Each row was made from one small tree. The marks that hang from a mark follow it in brackets, in alphabetical order. Every link used is in the known rows. Write each row's tree.
Known rows
gavevod(dedeso sufov): [ -3   2  -9 -15   5  -6  -2  -2   1 -13   3   1  -1  -3  -2   8   1   0
 -49   3   1   8   2   8  -4  -2  -1  -3  -7   2  -9  -4   3   9  44  -1
  -3  -3  10  11  -2  -5  -9   1  21 -11  -9  -3  -4   3   1   2  -6   3
   8 -15  -7   0  -7   4]
gogen(linalab sufov): [  0   3  -1   8  -2  -5  22  -2   0  -6 -37   3  -2  -1   4  -3   0   0
   0   3  11   5 -22  -3  -7  -1   1   2   0  -1  -3   5  -3   9   4  -9
   2   0   5  -6   1  -1 -10  -6   4 -15  45   7  -5  -9  10   1   1   2
   8   7   4   0   2  14]
sufov(pelur repu(linalab(gogen))): [  3   0 -11   7 -10 -19  -8   9  -8  -2 -10   1  -4   8  -6   8  -6   2
   7   9 -13  15  15   3  32   1   2   7  -2  -3   1  -3   1  -2 -15  14
   3  -5  -6 -24   1 -13  11   1 -10  -4  -8  -5  -1  -6   0 -13  -2  -9
   4 -19  -3   0   5   8]
repu(linalab(gavevod pelur)): [ -9  -2  -7   2  -5 -17 -24   5  -1   2  -4   1  -4   3   1   9  -1   4
  -2  -4  -1  18   1  -7   4  -1   4   0   1  -5  -3   0  -1  -2   4  -1
   3   1  15  -2   1  -6   5  -1 -11  -3  -5  11   1  -6   1  -2   6   2
   7 -10 -13   2  -6  -2]
sufov(gavevod(dedeso) repu(linalab)): [ -2  -2 -13  -1  -6 -12  -9   4  -2  -9  -3   2  -6   9  -4  -5   0  -5
  -4  -8  -4  26  10   7  10   0   2  -2  -3  15  -4  -6   5   6  17  -2
  -5 -11  14   5  -3 -13  -9  -9  -6  16 -32  -1   4  -5   1   1  -8  -4
  14  10   1  -1   9   1]
sufov(gavevod(dedeso) pelur(linalab(gogen))): [ 10   0  -8   1  -4  -2  16  -2  -7  -4 -27   2  -5   7   5   3  -1   9
  -1   2  26  10  -2  11  18  -4   1 -12  -2 -11  -5  -6   6   1  45  -4
  -5  -6   6  -2   2   1   9  -2  -4 -15 -45  -3   1  -1   2  -6  -3  -5
   9 -27  -3   0   3 -13]
linalab(gavevod gogen(sufov) pelur): [-12  11   5  -1  -3  -6   4   3 -11  10 -25  -1   0   1  -1   3   2  11
  -7  -3  23 -20  -9  -4  -4  -7   3  -8   2  -5   2   4  -1  -6  19  -8
  -1  -1  16  -4  13   0  16  30  -4  -1 -10 -15  -4  -7   4  -1   9  -8
  29 -10  -6   4  -3   6]
gogen(sufov(gavevod(dedeso) pelur)): [  6   2  -4   5  -2  -5  13  -1   0  -3 -24   2  -5  -6   3   1  -1   3
  -2   1  10   6   8   6   4  -2   1  -9   0 -12  -6   2   5  13  23 -14
  -6  -4  11  -6  -4  -2  -3   3   9 -16  -1 -13  -5  -5   4   0   0  -6
  12  -7   3   0   3   1]
pelur(linalab(gogen)): [  2  -2   1  -1  -5   6  11   0  -9   2 -25   1   0  12   1  -5   0   3
   0   2  26   7 -26   3   8  -3   2  -4  -3   2   3   0   1  -9  14  -1
   4   0  -6  -3  10   3   8 -21 -13  12 -18   9   2   0   3  -2  -2  -7
   3 -18  -8   0   0  -2]
linalab(gavevod(dedeso) pelur(sufov)): [-12   7   0   0  -5  -5   7   0  -1  -4 -11   1  -1  -7   0  -4   1   7
 -20  -2  18 -11  -1  -2  14  -6   1 -11   7   3  -5  -7   0   4  47   6
  -2  -2  25  -2   3  -2  -4   5  11 -18 -53  -9   0   0  -2 -10   7   3
   5 -17 -12   4  -8  -3]
sufov(gavevod pelur(linalab) repu): [ 10  -4  -7   5  -9  -2  20   2  -2  -4 -15   2  -3   5  -1  -6  -4   1
  14   6  10  12   7   8  32  -1   1  -6   1  -3   3  -1   4   5   8   2
  -2  -8  10 -14  -5 -13   5  -7  -6  -2 -20  -1   3  -2  -3  -4  -5  -5
  -4 -21   6  -2  13  -1]
sufov(repu): [ -3   0  -2   3  -5  -4   3   4   0  -1   6   1   0   2  -7  -9  -1  -6
   3   3  -9  -1   6   1  11   1  -1   4   0  14   3  -2   1   2 -11   9
   0  -6   2  -8  -2 -12  -5  -2   1  11  -6  -4   0  -2  -2  -3  -4  -3
   0   7   4  -1   7  12]
gavevod(dedeso sufov(pelur(linalab) repu)): [  1  -1 -12  -9  -2  -8   9   1   1 -16  -4   2  -2  -2  -5   6  -3   0
 -42  13   3  13   6  10  20  -2  -1  -3  -6   2  -8  -7   5  12  44   9
   0  -7   8  -8  -6 -14  -6 -10  21 -19 -19  -1  -5   3   0  -8  -8  -1
  -1 -33  -9   0  -3   9]
dedeso(gavevod): [ -8   2  -1  -4  -1   1   1   3  -1  -1   5  -5  -7   1  -3 -16   1   1
  -2   1   3  -5  -1   5   0  -4  -1   1   3  -1  -3   8  -3  -5   4  -1
   1   4 -19   3   1   0   4  -1   1   6   5   4  12   0  -1  -5  -2   2
  -8  -9  15   1   8  -8]
pelur(linalab sufov(gavevod repu)): [  5  -3   1   1 -11   8  29   0  -3  -6 -33   4   0   8  -2 -31  -1  -5
   5   0  30  16 -22   6  37  -1   2  -4   1  11   3   0   1   3  14   0
   0  -5  16  -3   3  -6  -5 -45  -8  20 -29   0   7   1   0   1  -5  -3
  -4 -23   0  -1   8  -2]
sufov(gavevod(dedeso) repu): [ -1   2  -7  -1  -4  -3   6   1  -1  -8   1   1  -3   3  -5  -8   1  -5
  -4  -6   1   5   9   9   8  -1   0  -6   0  16  -2  -7   5   8  21  -2
  -6 -13  13   5  -3 -11  -9   0   4  12 -38 -10   4  -2   0   1  -9  -4
  14  13   8  -1  12   2]
gavevod(sufov(repu(linalab))): [ -3  -2  -9 -13   0 -12 -10   4   0  -8   4   1  -1   3  -7   6  -1  -4
 -30   3 -11  19   3   2   6   1   0   8  -7   2   0   5  -1   4  -7   1
   1  -2  11   2  -3 -13  -1  -5   4  11  28   2  -2  -1   0   7  -6  -1
   8 -16  -4  -1   1  12]
sufov(gavevod repu): [  1   1  -4  -1  -4  -1   7   2   0  -3   1   1  -1   6  -4 -11   1  -5
   8  -6   0   4   6   5   9   0   0  -2   1  10   4   0   2   3  -5  -4
  -5  -9  13   4  -2 -12  -3   5  -5  19 -10  -7   5  -3   0   6  -7  -4
  12  10  13  -2  14   3]
pelur(sufov(repu)): [  0   3   1   2  -8   0  15   3  -2  -7 -15   2   2   1  -5 -19  -1  -5
  -1   2   4   2  -3   3  29   1   0   4   2  11   3  -2  -1   4  -5  10
   0  -4   5  -9   2  -7  -6 -20   1  11 -19 -15   2   0  -1  -3  -2  -3
  -4 -11   1   1   4   5]
sufov(gavevod pelur(linalab(gogen)) repu): [ 10  -1  -7   3  -9  -3  19   3  -8  -3 -22   2  -4  10  -1  -5  -3   3
  13   6  15   7   2   9  32  -2   1  -5   0  -2   5  -1   4   0   8   1
  -2  -9   7 -14   1 -10  12  -1 -11   4 -24  -5   3  -3   0  -4  -6  -9
   7 -21   6  -1  14  -1]
linalab(pelur): [ -7   3   1   0  -1   1  -5   0   0   3   0  -1   0  -9  -1  13   2   5
  -3   0  -2  -6   4  -3  -1   0   2  -3  -3  -2   0   0  -1  12   7   0
   1   0  -3  -2   6  -3   5  11   8 -30 -10 -10  -1  -1   0  -5  10   2
 -12  -9  -1   3   0  -1]
gavevod(dedeso sufov(pelur repu)): [  0   2 -13 -11   0 -12   3   1   1 -15   3   1  -2  -4  -7  11  -3   0
 -43  11  -6   7  16  10  13  -2  -1  -1  -5   1  -8  -7   4  12  35   9
  -3  -7   8  -6  -6 -14  -6   4  24 -21 -15  -9  -6   2  -1  -8  -7  -1
   1 -26  -4   1  -2  11]
pelur(linalab(gogen) sufov(gavevod repu)): [  5   0   1   0 -12   7  29   1 -10  -5 -43   4   0  16  -2 -26   0  -2
   4  -1  37  12 -27   7  37  -3   2  -3  -1  11   6   0   1  -5  14   0
   0  -5   9  -2  11  -4   5 -37 -15  30 -38  -7   8   0   3   1  -5 -10
   7 -26  -2   0  10  -3]
repu(linalab(gogen)): [ -2  -1  -8   2  -4 -15 -23   5  -9   0 -15   2  -4  14   0  10  -2   3
   0  -5   0  24  -6  -2   4   0   4   6  -5  -3  -1   1   1  -9  -9  -1
   3   0  -4  -1   9   2  11  -9 -20  14  -1   6   1  -5   5  -1   0  -7
  16  -6  -9   1  -2  -1]
repu(linalab(pelur)): [ -6  -3  -7   3  -5 -13 -26   5  -1   1  -4   1  -4   0   1  15   0   3
  -1  -2  -9  25   3  -4   4   2   5   3  -3  -4  -4   0   0   6  -6  -1
   3   1  -2  -3   4  -5   4  -8  -6 -14   0   5   0  -5   3  -3   8   1
  -6  -9 -11   3  -2  -2]
pelur(linalab(gavevod(sufov(repu)) gogen)): [ -2  -1  -1  -9  -4   0  14   1  -7   2 -21   1   1  16  -1  -9  -1   2
 -16   3  31   2 -27   1  13  -7   1  -5   0   3   4   2   0 -14  22  -1
   3  -1  16  -1   5  -4   8 -12 -12  27  -7  13   2   0   2   2  -6  -5
  20 -25 -10  -1  -4   4]

Write each row's tree
[ -9   9  -1  -1  -4 -11  10   3 -10   2 -23   1  -1  10  -5 -10   0   3
 -16  -3  20 -13  -6   2   2  -7   1  -8   3  10  -2  -4   3 -13  33   0
  -3  -6  19  -4   4  -4   2  15  -3  25 -29  -9  -2  -6   4  -3  -6 -10
  43   2  -8   0  -3  13] -> linalab(gavevod(dedeso) gogen(sufov(repu)))
[ -5   1  -7   2  -5 -13 -20   5  -9   3 -25   2  -5   7   1  14   1   6
  -1  -6   4  22  -4  -1   0   0   6   2  -6  -6  -2   4   1   3  -2 -11
   1  -1  -1  -1  12  -2  12   0 -14  -2   2  -9  -1  -9   8   2   8  -9
  15  -9  -8   3   1   0] -> repu(linalab(gogen(sufov(gavevod)) pelur))
[ -4   5  -2   7  -4  -2  16  -2  -2  -8 -28   2  -1  -2   4   1   1   4
  -2   3  11   1 -21  -3   8   0   2   2   1  -1  -2   0  -6  11  11   4
   4   0   0  -5   8   0  -4  -4   5 -32   9   0  -1  -4   6  -5   8  10
 -12  -8   2   3   3   3] -> gogen(linalab(pelur(sufov)))
[  6  -1  -5   7 -10  -5  15   5  -7  -1 -18   1  -1   7  -5  -1  -5   2
   9  13   6   4   1   4  34  -1   1   0   0   0   3  -3   3  -1   1  14
   3  -6  -5 -26   2 -10  10  -8  -5  -5 -20  -1  -1  -3  -2 -14  -3  -8
  -5 -27  -2   0   6   9] -> sufov(pelur(linalab(gogen)) repu)
[ -7   9   2   1  -4  -2   4   4 -12   7 -25   0   0  -1  -4   8   4   7
   0  -3  12  -9  -3   3  -1  -1   4  -3  -6   1   3   4   1   8   3 -11
  -2  -6   0  -4  17  -3  13  23   0  -8 -10 -29  -2  -8   6   1   7 -13
  17  -3   3   4  10   8] -> linalab(gogen(sufov(gavevod repu)) pelur)
[ -8   6  -1   6  -7  -7  19   0  -1  -8 -26   2   0   2   1  -7   0   3
  -4   1  16  -6 -20  -6  13  -2   2  -1   5   5   0  -1  -7   5  16   8
   2  -2  17  -6   4  -6  -5   2   1 -17   3   5   1  -6   4  -4   4   9
   2  -6   0   2   0   7] -> gogen(linalab(gavevod pelur(sufov(repu))))
[ -3  -3 -13  -5  -3 -21 -20   4   0  -6  -5   2  -6   7   1   7  -4   3
 -24  -1   0  25   4  -1   9  -3   2   0   0  -7  -8  -2   1  -4  24   2
   0   1  21   0  -6  -5   1  -7  -6   4  -3  14  -1  -3   2  -1  -3   2
  16 -20 -16  -1 -11  -1] -> repu(linalab(gavevod(dedeso sufov(pelur))))
[  0  -1   2   0  -9   4  25  -1  -2  -5 -33   5   0   8   1 -25  -2  -1
 -13   1  37   8 -27   2  30  -6   1 -10   7   6  -2  -5   1  -5  44   6
   3  -1  23  -4  -1  -1  -7 -43  -4  14 -46  12   4   3  -1  -6  -3   0
   0 -30 -14   0  -7  -4] -> pelur(linalab(gavevod(dedeso)) sufov)
[ -6   0 -15 -13   0 -15 -10   2   1 -15   4   2  -3   3  -7   5  -1  -4
 -47   3  -8  20   6   7   5  -1   1   3  -9  10  -9  -5   4   9  31   5
  -1  -6  10   4  -3 -15 -10  -9  16   0 -11   0  -3   0   2  -1  -9  -1
   9 -13  -9   0  -3  12] -> gavevod(dedeso sufov(repu(linalab)))
[-10  -1 -12  -5  -3 -19 -25   4   0  -4  -3   2  -5   1   0  14   0   4
 -27  -3   0  22   2  -3   3  -3   3  -2  -2  -4  -8  -2   1   2  25  -1
   1   0  20   4   0  -8   1  -1  -1  -9  -8  10  -1  -4   2  -1   3   3
  11 -18 -17   2 -10   1] -> repu(linalab(gavevod(dedeso sufov) pelur))
[ -2   2   3   0 -13   2  28   3 -10  -1 -39   4   2  17  -3 -31  -3  -1
  -2   3  38   2 -31   2  39  -6   2  -4   5  12   6  -2  -1 -13  20  10
   3  -3  17 -10   8  -5   5 -33 -16  34 -39   0   5  -1   0  -5  -5  -8
  14 -29 -10   0   1   4] -> pelur(linalab(gavevod gogen) sufov(repu))
[-11   0  -8   2  -8 -15 -13   7  -1  -1   3   1  -3   3  -7  -1  -2  -3
  -4   0 -10  13   9  -2  14  -1   3   1   1  14  -2  -5   2   3   6   9
   2  -7  12  -8  -1 -16  -5  -4  -2   4 -22   2   1  -6  -1  -8  -1  -1
   5  -1  -7   1   0  11] -> sufov(repu(linalab(gavevod(dedeso) pelur)))
[ -9   3  -5 -13   0  -2   1   4   0  -7   9  -5  -6   3  -8 -15   1  -2
 -23   5  -1  -2   1   6   3  -3  -2   5  -1   2  -3  10  -3  -1   1   0
   1   3 -12   5  -1  -9   2   1   8  11  22   2  10   0  -1  -1  -6   1
  -3 -17  17   1  10   1] -> dedeso(gavevod(sufov(repu)))
[ -2  -4  -3  -8  -2   0  12  -2  -1  -4 -13   2  -2   7   2  -7  -1   0
 -24   3  28  10 -21   2   6  -7   0 -10   2   3  -3  -2   2  -5  45   0
   2  -1  22   5  -4  -4  -3 -22   0   9 -18  21   0   2  -1   0  -6   2
   9 -23 -13  -1  -9   0] -> pelur(linalab(gavevod(dedeso sufov)))
[ -3   2  -5 -10   1  -3   2   3  -1  -6   4  -5  -8   0  -3  -9  -1   4
 -22   8   2  -1   4   8   5  -4  -3   3  -1 -13  -4  11  -3  -1   9  -1
   1   6 -15   1  -2  -3   8   6   9  -7  24  -1   8   1  -1  -5  -3   3
  -5 -31  13   1   6  -7] -> dedeso(gavevod(sufov(pelur)))
[  2  -3  -7   5 -11  -7  16   4  -2  -3 -10   2  -2   5  -4  -4  -6   1
   2  12   7   3   5   3  35  -3   0  -6   5   2   0  -6   4   1  21  16
   2  -7   9 -24  -8 -13   1 -10   0  -8 -31   8  -1  -1  -5 -16  -5  -3
  -4 -24  -6  -1   1   8] -> sufov(pelur(linalab(gavevod(dedeso))) repu)
[ -3   1  -8   0  -7 -11 -12   6  -8   0 -10   1  -4  10  -4   1   1   0
   7  -8  -1  18   5   3  12   0   4   1  -5   8   3   1   1   3  -8  -5
  -2  -8   8   3   7 -12   6   4 -15  13 -16  -9   4  -7   3   4  -1  -8
  17   4   4   1  13   1] -> sufov(gavevod repu(linalab(gogen pelur)))
[  6  -1   1   7  -5  -3  18   1   0   3 -29   3  -3  -3   3  -2  -3   3
   4   8  16   5  -3   0  11  -3   1  -6   4 -12  -2   5   2   5  12  -7
   1   0  11 -17  -5  -3   0  -9   2 -10  15   2  -6  -4   3  -5   1  -5
   5 -20  -4   0  -3   7] -> gogen(sufov(pelur(linalab(gavevod))))
[  0   7  -1  -1  -1  -2   8   0 -12   1 -29   1  -1   7   0  -2   2   5
  -6  -5  19  -2  -8   6  -6  -3   2  -4  -5   0  -1   2   3  -3  16 -13
  -4  -4   1   3  11   3   6  11  -5  13  -9 -18  -1  -5   8   4  -1 -13
  30   1   2   0   5   2] -> linalab(gogen(sufov(gavevod(dedeso))))
[  9   1  -9   3  -1  -5   7  -2   0  -6 -10   1  -6  -2   5   7  -1   7
  -4  -1   8   6  16  10  13  -2   0 -10   0 -12  -7  -6   6   7  36  -3
  -6  -6  10  -2  -4  -2   3  10   5 -23 -33 -10   0   0   0  -6  -2  -3
   7 -15   3   0   5 -13] -> sufov(gavevod(dedeso) pelur)
[ -7   9   1   1  -1  -2   3   1 -11   5 -28   0  -1  -1   0  12   4  10
 -10  -4  17  -8  -4   4  -8  -2   4  -7  -6  -3  -2   2   2   8  22 -13
  -3  -4  -1   1  17   2  11  22   4 -17 -19 -28  -3  -6   7  -1   9 -11
  18  -7   0   5   4   1] -> linalab(gogen(sufov(gavevod(dedeso))) pelur)
[-14   6  -2  -1  -2  -6  -2   0   1   2   2  -1  -2  -6   0   6   2   7
 -18  -2  11 -14   5  -2   0  -6   1 -13   5   2  -6  -7   1   3  46   3
  -1  -3  22   1   0  -3  -2  18  12 -21 -43  -2  -1  -1  -2  -7   5   5
   7  -7  -9   3  -9  -1] -> linalab(gavevod(dedeso) pelur)
[ -5   3  -7 -10  -2  -4   4   5  -1  -7   6  -4  -7   0  -7 -10  -1   2
 -21   9  -2  -1   7   8  11  -3  -3   5  -1  -6  -2  10  -3   0   3   3
   1   3 -14  -4  -3  -7   6   5  10  -3  22  -1   9   0  -2  -5  -5   1
  -8 -27  17   0  11   0] -> dedeso(gavevod(sufov(pelur repu)))
[  5   6  -1   2  -2  -3   9   2 -11   4 -32   1  -1   6   2   5   0   8
   3   0  16  -3  -4   5   4  -2   1  -3  -4 -11   2   4   1  -4   3 -11
  -4  -2  -1  -5  10   4  14  16  -8   4   5 -20  -2  -6   8   2   1 -13
  28 -11   3   1   6   1] -> linalab(gogen(sufov(gavevod pelur)))
[ -2   4   0   7  -3  -8  24  -2   1  -3 -37   3  -2   4   4  -8  -1   1
  -3   1  19  -2 -24  -6  -6  -4   1  -2   5  -2  -3   6  -4   1  15  -8
   1   0  22  -5  -4  -1 -11   1   0  -2  43  14  -4 -10   8   2  -1   4
  22   7   1  -1  -2  15] -> gogen(linalab(gavevod) sufov)
[-15   6  -5 -11  -1  -9  -1   1   1  -5   6   0   0  -5  -4   7   1   5
 -38   1   6 -11   6  -1   2  -5   0  -9   1   4  -5  -4   0   8  45   4
  -2  -4  28   3  -1 -13  -3  20  19 -16 -24  -3  -3   0  -2  -3   1   4
  12 -15  -8   2  -7   8] -> linalab(gavevod(dedeso sufov(repu)) pelur)
[  0  -1  -7   1  -4 -13 -17   5  -9   2 -26   2  -5  13   2   3   0   3
   2  -7   5  27  -6  -1  -1   0   5   4  -6  -4  -2   4   2  -5  -6 -11
   1   0   1   0   8   1   8  -8 -20  17   8   1   1  -8   8   4   1 -10
  23  -4  -7   1   1   0] -> repu(linalab(gogen(sufov(gavevod))))
[  0   2  -7   1  -8  -7   6   3  -3 -11 -21   4  -3   6  -4 -16  -1  -5
  -7  -6   8  20   1   7  29   0   2   0   0  12  -3  -5   2   6  15   2
  -4  -7  14   1   1  -8  -9 -26  -3  16 -36 -13   4  -1   1  -1  -5  -4
   6 -11  -1   0   6  -2] -> pelur(sufov(gavevod(dedeso) repu(linalab)))
